Every row comes from one small tree of marks. Brackets hold a mark, then the marks that hang from it, in the order of their numbers. Every link used is in the known rows. Which tree was each row made from?
Known rows:
{k776 {k23 k374 {k812 k759}}}: [ 0.80  0.60  0.22 -2.44  1.13  1.02  0.32  0.42 -4.12 -0.91  0.12 -1.23
  0.59 -0.84  2.35  0.25  2.72  0.32  1.63 -1.64  1.21]
{k23 k776 {k812 {k759 k374}}}: [ 3.82 -0.27 -0.79 -3.00  0.83  2.53  1.16  1.04 -3.39 -0.81  0.20  3.56
  3.21 -0.37 -0.78 -0.29  2.94 -0.57 -0.39 -1.30  0.88]
{k78 k759}: [-2.56 -0.59 -0.86 -2.59  2.23 -1.15  0.31  2.16  1.67  1.28  1.24 -1.52
 -0.22  0.94 -2.45 -0.45 -0.40  2.03  1.81 -0.18  0.82]
{k776 {k23 k374}}: [-1.74  0.19  0.93 -0.38  3.17 -0.78 -1.07 -0.31  0.68 -0.64  0.56 -0.97
 -5.55  0.66  0.10  1.74  3.12  0.01  0.11  0.12  1.30]
{k225 {k78 {k759 {k374 k23} k812}}}: [-0.02  0.50 -1.27  1.85 -4.53 -0.95 -0.21 -1.99  7.43  2.25 -0.79  1.45
  6.70 -1.65 -0.60 -3.23 -5.83  3.69 -0.90  1.20 -5.84]
{k812 k23 k759}: [-2.05 -0.11 -0.12 -0.74  0.41  0.26 -0.01 -1.15 -2.73 -0.34  0.50  0.44
 -1.62  1.66  0.69  1.26  0.43  0.06  3.86 -0.84  4.87]
{k225 {k78 {k759 k374 k812}}}: [-0.26 -0.20 -0.50 -0.89 -2.37 -0.30  0.74  0.24  7.70  3.57 -0.79  1.29
  8.77 -1.03 -2.79 -3.99 -3.98  3.86  0.08  0.39 -6.49]
{k23 {k374 k759} k812}: [ 0.66  0.38  0.06 -1.44  0.39  0.91  0.18  3.46 -0.35  1.80 -0.42 -2.74
  2.69 -0.62  1.26  2.67 -1.29 -0.80 -0.24 -1.19  0.35]
{k23 k374 k776}: [-0.73 -0.85  0.94 -1.97  3.07  0.34 -1.07  0.73 -0.17 -0.54  0.75  0.38
 -5.19  1.47 -2.15  2.10  4.12 -1.12 -0.66 -0.89  1.33]
{k23 k374 k776 k812}: [ 2.12 -0.54  0.24 -2.78  1.43  1.33 -0.47  1.96 -2.85 -0.96  0.33  0.30
 -2.91  0.43  0.43  0.86  3.50 -2.42 -0.31 -1.78 -1.00]
{k776 {k23 {k374 k759} k812}}: [ 0.74  0.87  0.52 -0.68  0.86  0.52  0.18  1.66 -3.07 -0.47 -0.51 -2.98
 -0.27 -0.62  3.14  2.48 -0.02 -1.17 -0.38 -0.22  1.16]
{k23 k812}: [ 1.66  0.13 -0.96 -0.94  1.26  0.29 -0.50  2.37 -0.43  0.49  0.39  0.74
 -1.15  0.64  0.77  1.00 -0.35 -1.16  2.28 -1.01 -0.13]
{k759 k812}: [ 0.24  0.35  0.52  3.44  1.20 -1.04 -0.98  1.25  1.72  1.00 -0.33 -0.08
 -0.06  0.33 -0.78  0.05 -1.89 -0.47  1.88  0.31 -0.27]
{k776 {k23 {k374 k759}}}: [-2.15  0.57  1.26  0.39  2.58 -0.50 -0.35  0.67 -0.39 -0.06 -0.06 -2.82
 -2.79  0.28  0.55  3.74  0.33  0.22 -0.90  0.62  3.45]
{k776 k23}: [-1.10  0.33  0.28  0.65  3.43 -0.96 -1.09 -0.62 -0.30 -1.48  0.80  0.37
 -6.44  1.57  0.27  2.02  1.37 -0.16  1.81  0.90  2.86]
{k759 k374}: [ 0.15 -0.16 -0.51 -0.40  2.45 -0.03 -0.13  0.88  4.53  1.59  0.59  2.73
 -0.08  0.24 -2.94  1.17  1.02  0.84 -1.00  0.48 -0.21]
{k225 {k78 k759}}: [-3.32 -0.71 -1.07 -4.02 -0.17 -0.64 -0.37  0.29  5.83  2.54  0.50  0.50
  2.13  1.67 -2.67 -0.83 -2.75  4.02  3.25 -0.51 -1.87]
{k225 {k78 {k759 k374 {k812 k23}}}}: [-0.90 -0.25 -0.38 -0.50 -4.32 -0.27  1.08 -2.04  4.71  2.11 -1.10  1.11
  6.85 -0.76 -0.28 -4.47 -3.61  2.50  0.88  0.42 -5.89]
{k78 {k759 k374 {k812 k23}}}: [-0.30 -0.14 -0.23  0.82 -1.93 -0.80  1.70 -0.02  0.75  0.89 -0.43 -0.95
  4.52 -1.43 -0.12 -4.04 -1.15  0.43 -0.46  0.67 -3.10]

Write each row's tree:
[-2.52 -0.26  0.57 -1.87  0.25  0.57  0.04 -0.83 -1.86  0.44  0.25 -1.00
 -0.69  0.63  0.49  1.19  2.40  0.42  2.25 -1.69  3.23] => {k812 {k23 k374} k759}
[ 2.80  0.67 -0.85  1.92 -1.25  0.87 -0.84  0.22 -4.79 -2.41 -0.08  0.13
 -3.32  0.61  3.22  3.79 -2.50 -2.84 -0.43  0.44  3.70] => {k374 {k23 k776 k812} k759}
[ 0.10 -0.04 -0.37  0.69  0.05 -0.97  1.48  2.02  3.37  2.31 -0.23 -0.53
  6.19 -1.75 -2.67 -3.48 -1.40  1.92 -1.20  0.64 -3.68] => {k78 {k759 k374 k812}}
[-2.31 -0.25  0.74  0.14 -1.89 -1.24  0.87  0.63 -0.84  0.86 -0.41 -4.16
  2.05 -0.94  0.79 -3.30 -0.34  0.03  0.80 -0.64 -2.54] => {k78 {k759 {k812 {k23 k374}}}}
[-0.64  1.14  1.97  3.69  1.00 -0.87 -0.18  0.48 -0.84  0.03 -1.34 -3.93
  0.43 -0.92  1.52  1.70 -1.67 -0.49 -0.90  0.99  1.02] => {k776 {k23 {k374 {k759 k812}}}}
[-1.74 -0.16 -0.33 -0.50 -1.83 -1.03 -0.10  0.52  5.31  2.81 -0.62 -0.53
  5.27  0.39 -1.71 -2.87 -4.87  3.26  3.06 -0.17 -4.30] => {k225 {k78 {k759 k812}}}
[ 1.05  0.45  0.25 -1.37  1.50  0.21 -0.39  0.85 -2.08 -1.10  0.23 -1.09
 -3.14 -0.35  2.45  0.55  2.29 -1.32  0.50 -0.80 -1.05] => {k776 {k23 k374 k812}}
[ 3.08 -0.11 -2.08 -1.69 -1.59  0.73  0.83  0.07 -2.15 -1.71  0.71  1.55
  0.50 -1.25  0.83 -1.78  0.67 -0.42 -2.67  0.22 -1.82] => {k78 {k759 {k374 {k23 k776 k812}}}}
[ 1.05  0.31  0.48  3.62 -1.14 -0.29  0.25 -1.04  1.27  0.40 -0.83  1.41
  1.50 -0.67  0.74 -1.41 -0.54 -1.39 -0.33  0.90 -2.00] => {k759 k374 {k812 k23}}
[-1.13 -0.79  1.21 -0.65 -1.32 -0.43  0.81 -0.10 -4.22 -1.27 -0.31 -3.41
 -0.74 -0.17  0.66 -3.13  2.05 -1.49 -0.10 -0.68 -1.53] => {k78 {k759 {k812 {k23 k374 k776}}}}
[-0.82  0.11 -1.81 -0.30 -0.46 -1.00  0.24 -0.39  3.93  0.89  0.98  0.63
  0.84 -1.10 -1.37 -0.78 -1.19  2.43 -2.22  1.12 -0.49] => {k78 {k759 {k374 k23}}}
[ 1.51  0.15 -0.77  0.77  0.42  1.10 -0.40 -2.30 -0.97 -1.65  0.62  3.90
 -1.11 -0.04 -1.17  1.73  1.64  0.61 -1.80  0.47  3.78] => {k812 {k759 {k374 {k23 k776}}}}
[-2.84 -0.37  0.55 -1.26 -4.23 -0.70  0.17 -1.34  3.46  2.13 -1.00 -2.46
  4.39 -0.32  0.72 -3.71 -2.88  1.96  2.23 -0.94 -5.29] => {k225 {k78 {k759 {k812 {k23 k374}}}}}
[ 3.20  0.28 -1.14  1.19 -0.54  0.56 -1.56 -0.63 -3.89 -2.98  0.54  2.01
 -5.80  0.93  2.63  1.88 -0.01 -2.73  0.35 -0.12  1.58] => {k374 {k23 k776 k812}}
[-0.04  0.41 -0.11  2.87  0.49 -0.14 -1.37 -0.92 -2.25 -2.03  0.23  0.09
 -5.37  1.52  0.82  5.00 -2.01 -1.43 -0.91  1.32  6.24] => {k374 {k23 k776} k759}
[ 0.91 -0.63  0.29  0.38 -1.66 -0.06  1.69 -0.87 -2.80 -1.33 -0.33  0.01
  1.50 -0.69 -0.28 -3.93  1.29 -1.01 -1.38  0.72 -2.14] => {k78 {k759 k374 {k812 {k23 k776}}}}
[-2.65  0.02  1.01 -0.13  0.02  0.01 -0.04  0.09 -0.65  0.79 -0.28 -2.96
 -1.71  0.70  1.26  3.41 -0.46 -1.04  0.02 -0.30  3.26] => {k812 {k23 {k374 k759}}}
[ 0.59  0.10  1.97  2.41  0.86  0.35 -0.24  1.72 -1.47  0.23 -1.11 -2.55
  0.61 -0.09 -0.59  1.87 -0.63 -1.71 -1.71  0.01  1.19] => {k23 {k374 {k759 k812}} k776}
[-1.05 -0.90  1.11 -1.52  1.04  0.42 -0.67 -1.28 -3.01 -1.94  0.47 -0.02
 -7.00  1.84  0.39  1.51  4.43 -2.55  0.06 -0.82  2.08] => {k812 {k23 k374 k776}}
[ 2.34 -0.24  0.95  2.84 -0.81  0.50  0.25 -1.72 -2.30 -1.70 -0.64  2.21
 -1.43  0.05  0.32 -1.44  1.52 -2.93 -1.32  0.86 -0.99] => {k759 k374 {k812 {k23 k776}}}
[ 0.30  0.63 -1.17  1.35  0.07  0.35 -0.43 -1.60  2.38  0.44  0.43  2.92
  1.74 -0.76 -0.78  1.55 -0.73  2.20 -0.78  0.49  2.88] => {k812 {k759 {k374 k23}}}
[ 0.32 -0.45 -1.34 -0.94  0.00 -0.20  0.31 -1.20  0.53 -1.42  1.03  1.88
 -1.87 -0.26 -1.71 -0.55  1.12  0.92 -3.09  1.13  0.35] => {k78 {k759 {k374 {k23 k776}}}}
[ 3.07  0.54  0.06  5.12 -1.03 -0.21 -1.05 -2.00  0.69 -1.65 -0.41  2.98
 -1.49 -0.91 -0.05 -0.10 -0.65 -1.60 -2.99  1.67 -0.73] => {k759 {k374 {k23 k776}} k812}
[ 0.53 -0.65  0.10 -1.76  0.70  1.61  0.90 -2.16 -3.85 -1.79  0.44  3.31
 -1.12  1.04 -0.76  0.36  3.99 -0.72  0.07 -0.30  3.76] => {k812 {k23 k776} {k759 k374}}
